What can hang from each mark:
Y: X
F: B G R Y
J: G
L: F M
Z: F X
G: J
X: B

Every row comes from one small tree of marks. The marks that hang from a mark follow it in brackets, in alphabetical order. Every link used is in the known rows. Which tree was each row made from?
In the rows, zero is written as 100.
Known rows:
Z{F X{B}}: [88, 133, 108, 86, 94, 81, 84, 110, 80, 78, 99, 96, 97, 110, 116, 82, 105, 151, 102, 122, 93, 68, 94, 130, 132, 129, 98, 103, 91, 98, 102, 97, 95, 88, 148, 102, 97, 82, 69, 88, 95, 88, 106, 102, 121, 92, 127, 58, 131, 91, 67, 134, 114, 81, 116, 92, 101, 109, 102, 70, 125, 99]
F{G}: [88, 128, 106, 89, 103, 95, 98, 87, 92, 80, 104, 97, 92, 95, 96, 69, 86, 122, 93, 125, 95, 73, 92, 152, 137, 136, 96, 117, 108, 88, 94, 107, 106, 89, 125, 126, 98, 86, 61, 92, 87, 93, 120, 102, 135, 62, 155, 70, 135, 85, 81, 125, 142, 75, 103, 83, 111, 116, 96, 72, 106, 108]
L{F{G R Y{X{B}}} M}: [85, 109, 100, 95, 116, 107, 107, 85, 86, 74, 100, 88, 101, 86, 64, 61, 83, 112, 105, 110, 84, 92, 98, 132, 127, 115, 104, 105, 102, 90, 74, 100, 111, 102, 104, 102, 107, 87, 67, 102, 88, 98, 88, 98, 93, 67, 131, 72, 127, 94, 84, 118, 118, 63, 96, 86, 74, 128, 106, 93, 88, 94]
Z{F{B G{J} R Y}}: [92, 121, 112, 93, 95, 98, 89, 103, 97, 70, 106, 81, 95, 91, 88, 63, 95, 132, 111, 114, 95, 85, 89, 115, 159, 120, 97, 106, 106, 104, 81, 91, 99, 119, 77, 103, 109, 86, 60, 103, 92, 96, 106, 98, 100, 68, 131, 78, 132, 89, 68, 115, 135, 81, 69, 84, 88, 130, 97, 94, 78, 91]
L{F M}: [88, 109, 100, 90, 110, 91, 96, 86, 85, 78, 104, 110, 88, 88, 89, 86, 83, 111, 98, 120, 104, 51, 101, 136, 122, 132, 89, 118, 101, 86, 89, 117, 96, 71, 163, 132, 90, 83, 58, 95, 97, 83, 133, 97, 117, 88, 137, 55, 138, 110, 95, 128, 134, 57, 128, 84, 89, 116, 110, 70, 124, 115]
L{F{G R}}: [82, 116, 106, 91, 117, 95, 107, 86, 89, 80, 103, 98, 103, 90, 90, 59, 94, 118, 104, 127, 94, 71, 83, 145, 138, 121, 90, 113, 107, 104, 87, 110, 98, 98, 147, 119, 90, 91, 73, 90, 86, 92, 120, 104, 113, 63, 148, 64, 137, 94, 85, 127, 130, 72, 108, 86, 95, 117, 101, 81, 98, 107]
Y{X{B}}: [88, 129, 106, 87, 109, 97, 92, 92, 78, 78, 102, 108, 98, 107, 108, 93, 100, 145, 89, 112, 84, 81, 97, 153, 132, 134, 100, 106, 91, 86, 99, 109, 110, 80, 124, 114, 100, 84, 57, 89, 86, 91, 103, 100, 121, 81, 119, 72, 131, 91, 73, 126, 118, 72, 107, 89, 110, 105, 123, 73, 125, 101]
F{G Y{X}}: [98, 124, 107, 93, 100, 105, 110, 98, 90, 82, 99, 93, 91, 103, 85, 73, 74, 135, 110, 111, 87, 85, 106, 152, 143, 134, 109, 111, 107, 88, 84, 103, 109, 93, 107, 98, 110, 88, 44, 104, 87, 104, 105, 103, 123, 60, 146, 78, 132, 73, 83, 124, 126, 76, 88, 95, 96, 115, 104, 86, 97, 106]
L{F{B Y} M}: [88, 110, 101, 95, 88, 109, 80, 94, 90, 77, 97, 101, 86, 87, 66, 76, 77, 115, 98, 111, 95, 74, 101, 124, 127, 121, 93, 119, 103, 88, 77, 110, 98, 98, 106, 111, 108, 80, 49, 107, 103, 91, 118, 91, 103, 93, 138, 68, 130, 104, 87, 114, 131, 60, 108, 90, 85, 129, 101, 79, 110, 105]
F{G Y}: [92, 124, 107, 91, 94, 108, 97, 102, 98, 82, 104, 91, 88, 94, 84, 65, 63, 121, 98, 125, 88, 75, 96, 143, 140, 132, 104, 114, 111, 86, 82, 104, 111, 97, 103, 118, 103, 85, 57, 105, 88, 96, 113, 105, 135, 64, 152, 71, 132, 81, 83, 120, 138, 75, 86, 89, 102, 117, 85, 83, 96, 104]
Z{F{G Y} X{B}}: [96, 130, 109, 89, 82, 93, 96, 117, 89, 85, 100, 77, 94, 99, 93, 67, 76, 134, 99, 124, 80, 70, 98, 126, 142, 122, 105, 103, 101, 95, 88, 91, 105, 106, 110, 92, 110, 84, 62, 101, 91, 100, 86, 107, 119, 71, 144, 67, 121, 79, 69, 126, 124, 82, 93, 94, 95, 122, 75, 82, 101, 91]
F{B G Y}: [92, 125, 108, 93, 79, 114, 84, 92, 95, 82, 98, 93, 92, 89, 80, 59, 78, 126, 91, 124, 82, 91, 93, 142, 145, 122, 99, 117, 108, 85, 82, 100, 109, 106, 67, 99, 115, 85, 60, 107, 92, 99, 102, 97, 124, 70, 149, 80, 128, 80, 79, 113, 136, 78, 76, 88, 101, 127, 93, 85, 89, 101]
Y{X}: [92, 128, 106, 89, 105, 95, 98, 93, 81, 75, 101, 111, 92, 108, 109, 94, 96, 147, 103, 117, 95, 69, 101, 157, 134, 139, 100, 113, 97, 89, 97, 112, 104, 70, 154, 111, 100, 86, 46, 91, 90, 97, 118, 100, 123, 67, 123, 70, 141, 89, 79, 134, 123, 73, 113, 93, 107, 103, 125, 72, 117, 113]
Z{F{G R Y} X{B}}: [87, 126, 111, 90, 88, 97, 94, 115, 91, 76, 99, 69, 102, 94, 93, 59, 93, 136, 105, 123, 80, 88, 81, 124, 144, 110, 107, 104, 99, 104, 88, 84, 107, 121, 107, 93, 107, 86, 79, 102, 91, 98, 85, 102, 112, 72, 134, 64, 126, 86, 67, 125, 114, 86, 81, 93, 84, 119, 80, 93, 89, 91]
J{G}: [84, 127, 105, 89, 101, 87, 88, 99, 86, 79, 106, 113, 93, 107, 111, 79, 77, 128, 122, 141, 83, 67, 92, 154, 140, 134, 99, 129, 105, 86, 99, 115, 109, 81, 161, 138, 95, 82, 80, 91, 89, 94, 130, 107, 140, 62, 150, 62, 135, 91, 78, 124, 139, 66, 124, 82, 116, 109, 98, 68, 116, 109]
Z{F{G{J} R Y} X{B}}: [94, 123, 111, 91, 92, 100, 92, 102, 89, 76, 104, 75, 99, 94, 102, 73, 77, 141, 99, 128, 89, 82, 91, 120, 152, 120, 102, 104, 102, 104, 87, 84, 105, 108, 101, 99, 104, 85, 71, 97, 87, 98, 108, 99, 109, 67, 126, 68, 126, 93, 64, 123, 121, 80, 74, 85, 83, 123, 86, 97, 79, 85]

Write each row's tree:
[83, 125, 107, 87, 105, 81, 84, 115, 83, 73, 99, 95, 107, 102, 117, 77, 115, 151, 104, 124, 95, 83, 75, 128, 137, 120, 95, 104, 86, 106, 103, 94, 96, 98, 144, 105, 95, 85, 85, 85, 94, 88, 99, 95, 112, 82, 119, 56, 135, 102, 67, 132, 110, 80, 109, 92, 89, 109, 104, 77, 111, 97] | Z{F{R} X{B}}
[97, 119, 110, 96, 98, 112, 100, 79, 90, 72, 100, 89, 97, 97, 82, 72, 95, 144, 111, 114, 88, 107, 97, 138, 160, 120, 103, 112, 103, 93, 80, 93, 111, 113, 72, 90, 118, 87, 61, 101, 87, 109, 107, 94, 105, 60, 122, 82, 136, 86, 74, 118, 129, 77, 60, 85, 85, 129, 117, 100, 74, 95] | F{B G{J} R Y{X}}
[96, 123, 113, 96, 103, 95, 96, 99, 90, 70, 101, 76, 98, 100, 91, 73, 103, 145, 126, 112, 94, 95, 99, 125, 163, 122, 108, 108, 103, 105, 82, 89, 100, 114, 89, 82, 110, 90, 58, 104, 92, 105, 97, 98, 92, 60, 122, 83, 135, 81, 69, 120, 125, 81, 73, 88, 78, 129, 111, 94, 77, 93] | Z{F{B G{J} R Y{X}}}
[91, 129, 109, 97, 100, 99, 93, 111, 94, 72, 96, 72, 103, 103, 89, 58, 111, 144, 129, 110, 84, 104, 91, 133, 150, 109, 106, 111, 99, 107, 83, 90, 99, 130, 93, 81, 112, 91, 61, 107, 93, 105, 81, 98, 97, 53, 128, 86, 132, 71, 71, 122, 120, 85, 82, 99, 77, 126, 105, 91, 82, 97] | Z{F{B G R Y{X}}}
[94, 133, 108, 90, 77, 84, 75, 113, 82, 81, 92, 93, 93, 110, 112, 82, 115, 151, 109, 122, 90, 70, 93, 123, 141, 124, 96, 118, 90, 98, 102, 95, 85, 94, 130, 91, 105, 85, 57, 95, 99, 97, 114, 93, 118, 87, 121, 65, 136, 87, 71, 134, 121, 83, 113, 98, 89, 116, 112, 71, 114, 106] | Z{F{B} X}
[99, 122, 111, 95, 78, 97, 88, 99, 92, 74, 98, 75, 93, 94, 91, 73, 95, 144, 113, 126, 92, 86, 89, 116, 159, 115, 102, 111, 99, 104, 87, 82, 101, 117, 90, 82, 115, 86, 67, 104, 93, 106, 120, 94, 103, 72, 127, 71, 131, 83, 71, 122, 126, 83, 72, 92, 75, 133, 95, 100, 72, 93] | Z{F{B G{J} R Y} X}
[97, 132, 110, 91, 73, 80, 81, 106, 87, 81, 91, 83, 98, 103, 100, 69, 109, 139, 112, 128, 86, 66, 97, 124, 139, 127, 99, 122, 100, 100, 96, 92, 89, 103, 121, 85, 111, 89, 64, 93, 90, 101, 110, 103, 117, 71, 142, 72, 130, 76, 71, 132, 123, 84, 99, 95, 89, 124, 102, 74, 103, 100] | Z{F{B G} X}
[90, 117, 101, 94, 106, 108, 104, 88, 86, 81, 101, 90, 96, 88, 62, 72, 66, 115, 96, 114, 84, 73, 112, 134, 125, 127, 106, 110, 109, 79, 72, 108, 107, 98, 115, 103, 106, 86, 43, 100, 90, 99, 95, 105, 101, 74, 139, 74, 122, 84, 87, 117, 123, 57, 101, 88, 87, 129, 103, 89, 100, 98] | L{F{G Y{X{B}}} M}
[89, 110, 101, 100, 99, 112, 98, 84, 88, 75, 94, 83, 100, 86, 63, 56, 95, 119, 112, 112, 90, 95, 98, 126, 134, 109, 105, 120, 107, 87, 72, 97, 105, 117, 92, 91, 112, 90, 59, 107, 92, 104, 102, 91, 92, 68, 134, 74, 131, 86, 84, 116, 123, 63, 92, 90, 68, 136, 111, 94, 77, 104] | L{F{B G R Y{X}} M}
[94, 123, 108, 96, 82, 101, 85, 116, 93, 76, 92, 71, 98, 97, 97, 52, 107, 142, 115, 124, 85, 93, 83, 117, 152, 109, 105, 117, 99, 106, 89, 82, 98, 121, 95, 76, 117, 88, 75, 107, 93, 104, 92, 97, 106, 69, 134, 73, 132, 81, 69, 123, 116, 89, 82, 99, 75, 132, 87, 91, 80, 97] | Z{F{B G R Y} X}
[83, 118, 105, 91, 113, 108, 97, 97, 86, 70, 100, 98, 98, 99, 94, 71, 93, 150, 102, 106, 83, 109, 84, 148, 141, 121, 102, 104, 94, 94, 87, 102, 117, 104, 99, 104, 104, 84, 60, 97, 90, 96, 91, 96, 109, 75, 118, 77, 132, 98, 71, 120, 111, 74, 84, 94, 99, 108, 116, 91, 101, 97] | F{R Y{X{B}}}
[89, 129, 110, 95, 85, 84, 82, 107, 89, 79, 92, 80, 105, 98, 105, 55, 124, 138, 115, 126, 90, 85, 79, 122, 145, 114, 96, 122, 98, 109, 96, 85, 90, 118, 116, 86, 108, 92, 84, 94, 89, 99, 98, 98, 111, 60, 130, 70, 134, 80, 68, 130, 120, 86, 94, 95, 80, 124, 105, 81, 84, 100] | Z{F{B G R} X}
[84, 125, 105, 93, 107, 115, 106, 89, 90, 73, 101, 86, 104, 94, 85, 56, 86, 139, 94, 112, 79, 115, 87, 151, 139, 121, 107, 102, 102, 94, 82, 100, 117, 115, 83, 103, 109, 89, 70, 99, 79, 102, 82, 101, 111, 57, 133, 76, 127, 80, 72, 120, 113, 75, 76, 92, 98, 117, 101, 97, 89, 93] | F{G R Y{X{B}}}
[91, 117, 107, 93, 115, 100, 111, 74, 86, 77, 107, 86, 101, 91, 81, 75, 83, 138, 108, 112, 77, 90, 103, 140, 148, 124, 100, 94, 108, 93, 75, 107, 109, 95, 102, 98, 100, 90, 54, 95, 82, 105, 109, 105, 94, 67, 130, 75, 124, 87, 74, 119, 121, 70, 78, 83, 87, 124, 111, 99, 87, 88] | L{F{G{J} R Y{X{B}}}}
[91, 122, 107, 95, 77, 98, 78, 127, 92, 74, 91, 77, 95, 104, 105, 64, 108, 152, 121, 116, 91, 92, 75, 120, 149, 108, 99, 111, 92, 107, 90, 84, 99, 111, 108, 83, 110, 86, 67, 104, 101, 98, 100, 87, 106, 79, 125, 66, 137, 100, 66, 126, 111, 87, 91, 103, 78, 121, 102, 87, 96, 98] | Z{F{B R Y} X}
[100, 125, 109, 89, 83, 96, 91, 106, 86, 83, 104, 78, 90, 95, 95, 81, 67, 138, 96, 121, 87, 65, 106, 119, 150, 131, 109, 103, 102, 92, 86, 89, 105, 98, 106, 97, 109, 83, 52, 98, 91, 100, 107, 106, 115, 76, 132, 66, 123, 85, 69, 125, 130, 76, 80, 85, 90, 123, 83, 90, 96, 87] | Z{F{G{J} Y} X{B}}
[85, 121, 108, 91, 114, 95, 91, 127, 98, 70, 104, 87, 90, 102, 98, 71, 79, 140, 124, 113, 101, 79, 82, 139, 151, 121, 94, 102, 94, 111, 90, 100, 103, 98, 127, 115, 96, 83, 65, 102, 102, 85, 101, 97, 107, 73, 120, 66, 140, 103, 76, 126, 120, 87, 99, 93, 89, 106, 93, 79, 103, 101] | Z{F{R Y}}
[86, 122, 108, 90, 89, 98, 85, 120, 87, 71, 97, 84, 99, 101, 107, 70, 91, 148, 107, 114, 88, 83, 79, 126, 142, 111, 100, 102, 91, 103, 91, 91, 105, 102, 120, 97, 102, 82, 74, 98, 98, 93, 91, 95, 109, 86, 125, 58, 131, 103, 66, 127, 106, 85, 97, 97, 83, 111, 89, 87, 103, 92] | Z{F{R Y} X{B}}
[95, 113, 107, 90, 114, 91, 108, 67, 86, 81, 110, 97, 92, 89, 89, 87, 72, 123, 100, 127, 98, 50, 105, 137, 143, 142, 93, 110, 114, 93, 86, 113, 101, 70, 145, 120, 89, 89, 44, 90, 87, 95, 144, 111, 118, 72, 148, 68, 132, 87, 84, 127, 143, 63, 99, 76, 95, 120, 102, 76, 107, 102] | L{F{G{J}}}
[90, 128, 106, 91, 99, 113, 107, 95, 89, 82, 102, 89, 98, 98, 87, 68, 78, 138, 91, 111, 75, 94, 102, 148, 137, 132, 110, 105, 104, 81, 82, 104, 113, 100, 90, 102, 112, 86, 51, 99, 83, 103, 84, 106, 121, 63, 144, 76, 123, 73, 74, 119, 125, 69, 86, 91, 107, 120, 99, 86, 100, 96] | F{G Y{X{B}}}
[96, 125, 108, 91, 85, 94, 94, 130, 90, 79, 95, 87, 87, 110, 107, 82, 76, 147, 122, 117, 96, 57, 94, 131, 143, 123, 102, 111, 94, 100, 92, 96, 100, 87, 144, 92, 104, 82, 46, 103, 101, 95, 112, 98, 124, 83, 133, 60, 134, 90, 73, 131, 120, 86, 109, 103, 84, 110, 90, 77, 115, 105] | Z{F{Y} X}
[96, 125, 108, 89, 103, 107, 103, 77, 84, 78, 108, 90, 93, 97, 87, 87, 73, 138, 91, 116, 84, 82, 111, 142, 147, 141, 110, 100, 104, 82, 84, 104, 111, 95, 83, 106, 112, 84, 40, 97, 80, 105, 102, 107, 116, 70, 133, 78, 126, 80, 75, 118, 131, 66, 68, 81, 103, 122, 105, 90, 96, 89] | F{G{J} Y{X{B}}}
[81, 108, 99, 95, 115, 106, 100, 93, 83, 69, 98, 97, 99, 89, 74, 74, 88, 129, 99, 101, 91, 88, 93, 137, 127, 115, 100, 103, 93, 88, 79, 105, 109, 97, 124, 109, 104, 82, 64, 101, 95, 92, 92, 94, 89, 81, 118, 65, 130, 106, 82, 120, 110, 63, 106, 89, 79, 117, 118, 92, 102, 98] | L{F{R Y{X{B}}} M}
[100, 129, 112, 86, 90, 79, 93, 97, 80, 81, 103, 83, 98, 99, 110, 91, 94, 141, 102, 133, 92, 58, 104, 123, 144, 137, 101, 104, 100, 93, 96, 92, 100, 91, 133, 105, 103, 85, 64, 90, 87, 100, 111, 108, 120, 75, 136, 64, 125, 83, 69, 132, 133, 74, 95, 82, 97, 121, 91, 80, 106, 88] | Z{F{G{J}} X{B}}
[97, 110, 104, 93, 105, 103, 109, 75, 82, 81, 105, 94, 91, 85, 64, 86, 62, 117, 90, 112, 87, 67, 121, 129, 133, 135, 108, 104, 110, 77, 72, 105, 112, 93, 107, 111, 106, 84, 39, 99, 90, 99, 110, 106, 99, 77, 131, 70, 122, 86, 86, 117, 135, 54, 91, 79, 84, 133, 109, 93, 97, 91] | L{F{G{J} Y{X{B}}} M}
